Every row comes from one small tree of marks. The marks that hang from a mark follow it in brackets, in alphabetical order. Every link used is in the known rows. Which tree was each row made from?
Known rows
J{R{Z{N}}}: [-1.05 -0.29  0.49 -2.07 -0.52  0.24 -1.66  0.42  2.11  1.26  0.84 -0.14
  0.78 -1.44 -0.45 -0.75 -1.36  0.96 -0.57 -1.38  0.63 -2.21]
F{Z{R{J} U}}: [-2.10  0.80  0.29 -1.27 -4.07  3.73 -2.28  0.87  4.29  4.16  3.17  2.41
 -1.97  1.78 -0.19 -1.71 -0.59  0.41 -1.80 -1.03 -3.26 -0.63]
U{Z{F R}}: [-0.76  0.16 -1.04  2.03 -1.96  0.03 -1.57  0.85  2.80  0.18  2.02  2.74
 -1.68  1.77 -2.41 -3.05 -0.12 -0.83 -0.06  0.02 -1.84  1.19]
Z{F N{D} R{J}}: [-1.39  2.32  0.21  2.47 -2.80  2.34 -3.43  1.18  7.85  4.98  1.37  6.09
  1.16 -1.43  0.47 -2.73  0.26 -0.85 -2.93  1.36 -0.75 -1.41]
D{N}: [-0.09  0.00 -0.81 -0.67 -0.29  0.62 -0.33  0.92  0.36  1.43 -1.96 -1.44
 -1.86 -0.70  0.91 -0.29 -1.67  1.80  1.22 -0.60  0.86 -0.49]
Y{D{N{Z{U}}}}: [ 2.82  2.86  2.82  1.64 -1.60  4.07  0.51  2.29  3.84  1.97 -2.82 -2.26
 -0.44 -0.36  0.63 -0.70  1.15  1.20 -0.77  0.17  1.98 -0.52]
Z{F N{D{Y}} R{J} U}: [-0.32  3.31  1.44  4.08 -3.84  5.28 -4.06  2.70  8.66  6.76  1.56  3.60
  0.29 -3.34  1.71 -3.10 -0.02  0.98 -2.57 -0.17 -0.77 -1.50]
Z{F R}: [-2.49  1.03 -0.39  1.30 -1.89 -0.22 -2.18  0.80  3.89  2.42  2.91  3.32
 -0.70  0.52 -1.34 -3.64  0.31 -0.77 -1.52 -0.04 -1.55 -0.15]
Y{D}: [ 2.32  1.15  0.01  0.58 -0.24 -0.16  0.35  0.34  1.46  0.47 -0.58 -0.11
  1.59  0.28 -1.34 -1.25  1.17 -0.21 -0.72  1.51  1.18 -1.25]
Q{J{R{Z}}}: [-1.30 -0.84 -2.65 -1.24 -3.19  1.16 -2.23  0.44 -0.27  0.86  0.31  1.14
  0.87 -0.88 -0.06 -1.04 -1.72  1.59 -0.93 -1.58  0.06 -3.99]
U{Z{F N{D{Y}} R{J}}}: [ 0.29  1.55 -1.37  3.93 -1.84  2.17 -2.46  2.43  6.27  4.85 -0.05  3.64
 -0.58 -1.57  0.80 -2.76 -1.22  0.64 -0.78  0.39 -0.30 -0.91]
U{Z}: [ 1.66 -0.90 -0.53  0.71  0.02  0.32  0.67 -0.06 -1.15 -2.05 -0.95 -0.54
 -1.00  1.16 -0.91  0.56 -0.42 -0.02  1.44 -0.02 -0.43  1.39]
D{N{Z{R{J} U}} Y}: [-1.65  0.34  0.05  1.34 -3.18  4.85  0.23  3.65  4.04  6.37 -1.18 -2.15
 -2.59 -2.24  4.18 -1.60 -1.39  2.26 -0.44 -3.27  0.86 -1.54]
R{J Z}: [-2.99 -0.40 -0.60 -1.96 -2.30  1.92 -0.72  0.03 -0.45  3.16 -1.82  0.92
  1.54  0.31  1.21 -0.06  1.11  1.05  1.18 -0.93 -0.08 -1.45]
Q{J{R{Z{N{D} U}}}}: [ 2.05  2.22  1.06  0.80 -4.08  4.85 -4.65  0.93  4.92  1.30  0.77  2.02
  2.02 -3.39  0.60 -0.56 -1.21  1.60 -2.41 -0.43  0.15 -3.67]
Y{D{N{Z{F R{J} U}}}}: [-0.64  3.28  1.55  2.99 -5.33  5.76 -1.51  3.08  7.61  6.50 -1.00  2.15
 -0.45  0.12  0.54 -3.74  1.62  0.66 -2.45 -0.19  0.16 -1.58]
N{D{Y} Z{R}}: [-1.42  0.57 -0.73  1.44  0.42 -1.42  0.35  2.88  3.34  3.33 -0.15  0.17
 -0.38 -2.02  2.42 -2.13 -0.17 -1.97 -1.93 -0.74  2.28 -2.32]
Z{F N{D} R U}: [ 0.57  4.10  3.28  3.37 -2.83  3.60 -4.59  1.36  9.07  2.74  3.23  4.04
  0.36 -1.82 -1.03 -3.05  0.88 -0.79 -2.82  0.94 -1.52  0.16]
F{Z{N U}}: [ 1.21  3.00  3.34 -0.19 -0.81  3.51 -2.04 -0.13  4.88  1.81  2.45  0.54
 -2.80  0.98 -0.98  0.53 -1.12  2.32 -1.16  0.13 -2.72  1.50]
U{Z{N R}}: [ 1.49 -0.03  0.21  0.18  0.22  0.39  0.17  0.31  4.06 -1.04  3.02  0.34
 -1.36  0.20 -1.31 -0.91 -1.66  0.27  0.20  0.03 -0.86  1.59]
D{N{Z{F R U}} Y}: [-2.00  2.52  0.95  3.43 -2.50  3.36 -1.66  3.83  5.58  6.04  0.11 -0.96
 -3.92 -1.45  1.74 -3.51 -0.79  1.96 -0.95 -2.51 -0.02 -0.42]

Which tree is each row?
[-0.15  3.47  2.79  3.36 -4.46  5.64 -4.50  1.46  9.18  4.75  2.03  5.33
  1.26 -1.97  0.39 -2.58  1.03 -0.48 -3.16  0.69 -1.73 -0.83]  Z{F N{D} R{J} U}
[ 0.79  3.24  1.72  3.07 -0.42  1.24 -2.97  0.62  5.44  2.21 -0.50  3.99
  0.77 -1.13 -0.42 -1.22  0.41 -0.21 -1.76  1.95 -0.12 -0.03]  Z{F N{D}}
[ 0.29  2.97  1.47  0.50 -0.82  1.99 -3.17  2.20  7.70  4.78  3.37  0.74
 -3.04 -1.60  0.45 -2.24 -2.26  1.01 -2.15 -0.08 -1.17 -1.29]  F{Z{N{D{Y}} R U}}
[ 1.22  2.02  0.51  3.11 -1.08  0.67 -2.84  1.08  6.75  0.93  1.46  4.29
 -0.69 -0.20 -1.88 -2.60 -0.34 -1.10 -1.27  1.58 -0.85  0.68]  U{Z{F N{D} R}}
[ 0.52  1.40 -0.31  3.27 -2.77  2.60 -2.57  1.22  6.76  2.87  0.46  5.57
  0.17 -0.09 -0.47 -2.13 -0.10 -0.86 -1.45  1.31 -1.09 -0.13]  U{Z{F N{D} R{J}}}
[-0.52  3.14  3.61  3.92 -2.36  4.15 -1.17  1.24  3.46  2.10 -0.21  1.75
 -0.58  0.69 -0.06 -0.75  2.68 -0.44 -1.79 -0.40 -1.31  1.49]  N{Z{F U}}
[-0.39  2.54  0.77  0.64 -2.48  3.99 -3.30  2.21  7.82  6.89  2.33  2.10
 -2.04 -1.70  1.89 -1.93 -2.08  1.50 -2.38 -0.42 -1.30 -2.03]  F{Z{N{D{Y}} R{J} U}}
[-0.61  2.99  2.75  3.36 -2.76  4.65 -1.63  2.10  3.85  3.34 -2.26  0.12
 -2.65 -0.07  1.01 -0.98  0.67  1.38 -0.45 -1.07 -0.45  1.13]  D{N{Z{F U}}}
[-2.11  2.64  2.17  2.60 -3.48  3.86 -2.03  2.76  6.07  4.10  0.81  0.96
 -3.05 -0.15  0.43 -3.03  0.28  0.54 -1.42 -1.46 -0.72  0.57]  D{N{Z{F R U}}}
[-3.42  1.12 -1.29  2.23 -0.80  0.05 -0.64  3.63  4.28  6.13 -0.69 -0.27
 -4.07 -0.98  1.93 -3.70 -1.61  1.64 -0.61 -2.00  0.96 -1.13]  D{N{Z{F R}} Y}
[-3.30 -0.52 -1.88 -2.29 -2.57  0.46 -1.18  0.56  3.08  4.46  2.57  3.02
 -2.01  2.38  0.16 -1.82 -1.47  0.04 -1.67 -0.50 -2.16 -1.27]  F{Z{R{J}}}
[-0.94  2.87  2.61  2.56 -4.51  5.94 -3.33  0.96  7.96  4.56  3.47  3.96
 -0.23 -0.87  0.03 -2.39  0.51  1.18 -2.47 -0.32 -2.86  0.65]  Z{F N R{J} U}
[ 0.12  0.36 -1.17 -1.07 -2.08  1.93 -2.33  0.14  2.61  1.45  1.28  1.20
  0.66 -1.89  0.09 -0.42 -2.58  2.92 -1.46 -0.98 -0.10 -3.24]  Q{J{R{Z{N}}}}
[-0.96  3.96  2.33  2.85 -3.64  6.10 -4.39  2.01  5.80  7.20 -2.17  2.44
  1.22 -3.08  1.78 -1.68  1.21  2.44 -0.21 -0.31 -0.30 -1.63]  R{J Z{F N{D{Y}} U}}
[-0.84  0.11  0.81  0.37 -4.25  4.49 -1.47  0.93  3.59  2.40  2.64  1.27
  0.57 -0.60  0.72 -1.41  0.50 -0.29 -1.38 -1.28 -1.59 -0.63]  Z{R{J} U}
[-2.78  1.87  0.58  3.37 -4.37  5.41 -1.59  3.99  5.64  8.03 -1.22  0.44
 -3.12 -1.61  3.15 -3.09 -0.52  2.32 -0.98 -2.74 -0.20 -1.29]  D{N{Z{F R{J} U}} Y}
[-0.37  2.92  2.06  2.57 -2.71  3.41 -5.48  2.56  5.64  4.87 -0.44  1.29
  0.52 -3.77  0.33 -3.09 -0.43  1.28 -1.51 -1.30  0.48 -3.18]  J{R{Z{F N{D{Y}} U}}}
[-1.69  0.84  0.89 -1.79 -1.43  2.75 -0.67 -0.20  2.24  3.68 -0.74  1.06
  1.35 -0.60  1.10  0.39  0.29  2.22  0.84 -0.38 -0.23 -0.59]  R{J Z{N}}
[ 2.37  2.29 -0.06  4.48  0.57  1.13 -1.90  1.71  4.02  2.12 -2.04  1.69
 -1.20 -1.55  0.00 -1.16 -1.08  1.21  0.41  1.20  0.34  0.45]  U{Z{F N{D{Y}}}}
[-2.01  2.70  2.37  3.95 -5.01  4.79 -2.83  2.36  6.86  4.89  0.09  5.16
  1.10 -0.42  1.31 -2.53  2.68 -2.55 -3.63 -0.13 -0.92 -1.01]  N{D Z{F R{J} U}}
[ 0.50  1.45 -0.43  0.99  0.77 -0.48 -1.29  2.02  5.69  3.24  1.94  0.36
 -0.29 -3.64  1.38 -2.21 -2.00  0.28 -1.59  0.23  1.37 -1.92]  Z{N{D{Y}} R}
[ 0.06  3.55  2.45  5.40 -1.78  3.35 -2.03  2.94  3.98  4.17 -2.27  1.37
 -0.33 -1.84  1.75 -1.53  1.91 -0.53 -1.91 -0.37  0.67 -0.69]  N{D{Y} Z{F U}}
[-1.53 -0.45 -1.86  2.19 -3.60  1.81 -1.52  0.88  2.81  2.27  0.64  4.07
 -0.65  1.96 -1.22 -2.55  0.26 -0.44 -0.39 -0.16 -2.03  0.41]  U{Z{F R{J}}}
[-1.97  2.53  1.16  4.57 -4.22  4.40 -2.46  3.62  6.27  6.63 -0.54  3.23
  0.17 -2.04  2.55 -3.05  1.50 -1.09 -3.22 -1.14  0.03 -1.89]  N{D{Y} Z{F R{J} U}}
[-0.94  2.29  3.14  0.96 -3.35  4.21 -4.69  0.93  4.97  2.64  1.60  1.75
  0.11 -1.37 -1.52 -2.28  0.19  1.58 -1.39 -1.37 -1.33 -1.10]  J{R{Z{F N U}}}
[-1.63  1.73 -0.21  1.61 -0.86  0.16 -4.33  2.28  4.30  5.18 -1.31  1.86
  0.44 -3.31  0.35 -3.25 -1.27  0.90 -1.33 -0.87  1.65 -3.85]  J{R{Z{F N{D{Y}}}}}
[ 1.76  3.68  2.09  1.16  0.02  2.86 -2.86  1.58  5.62  3.99  0.50 -0.01
 -2.59 -1.45  1.00 -0.38 -1.77  2.06 -1.15  0.28 -0.80 -0.71]  F{Z{N{D{Y}} U}}
[-0.15  2.89  3.19  1.90 -3.46  3.87 -5.64  1.34  6.11  2.90  0.07  3.17
  1.42 -2.26 -0.97 -2.39  0.77 -0.18 -2.12 -0.44 -0.35 -2.29]  J{R{Z{F N{D} U}}}
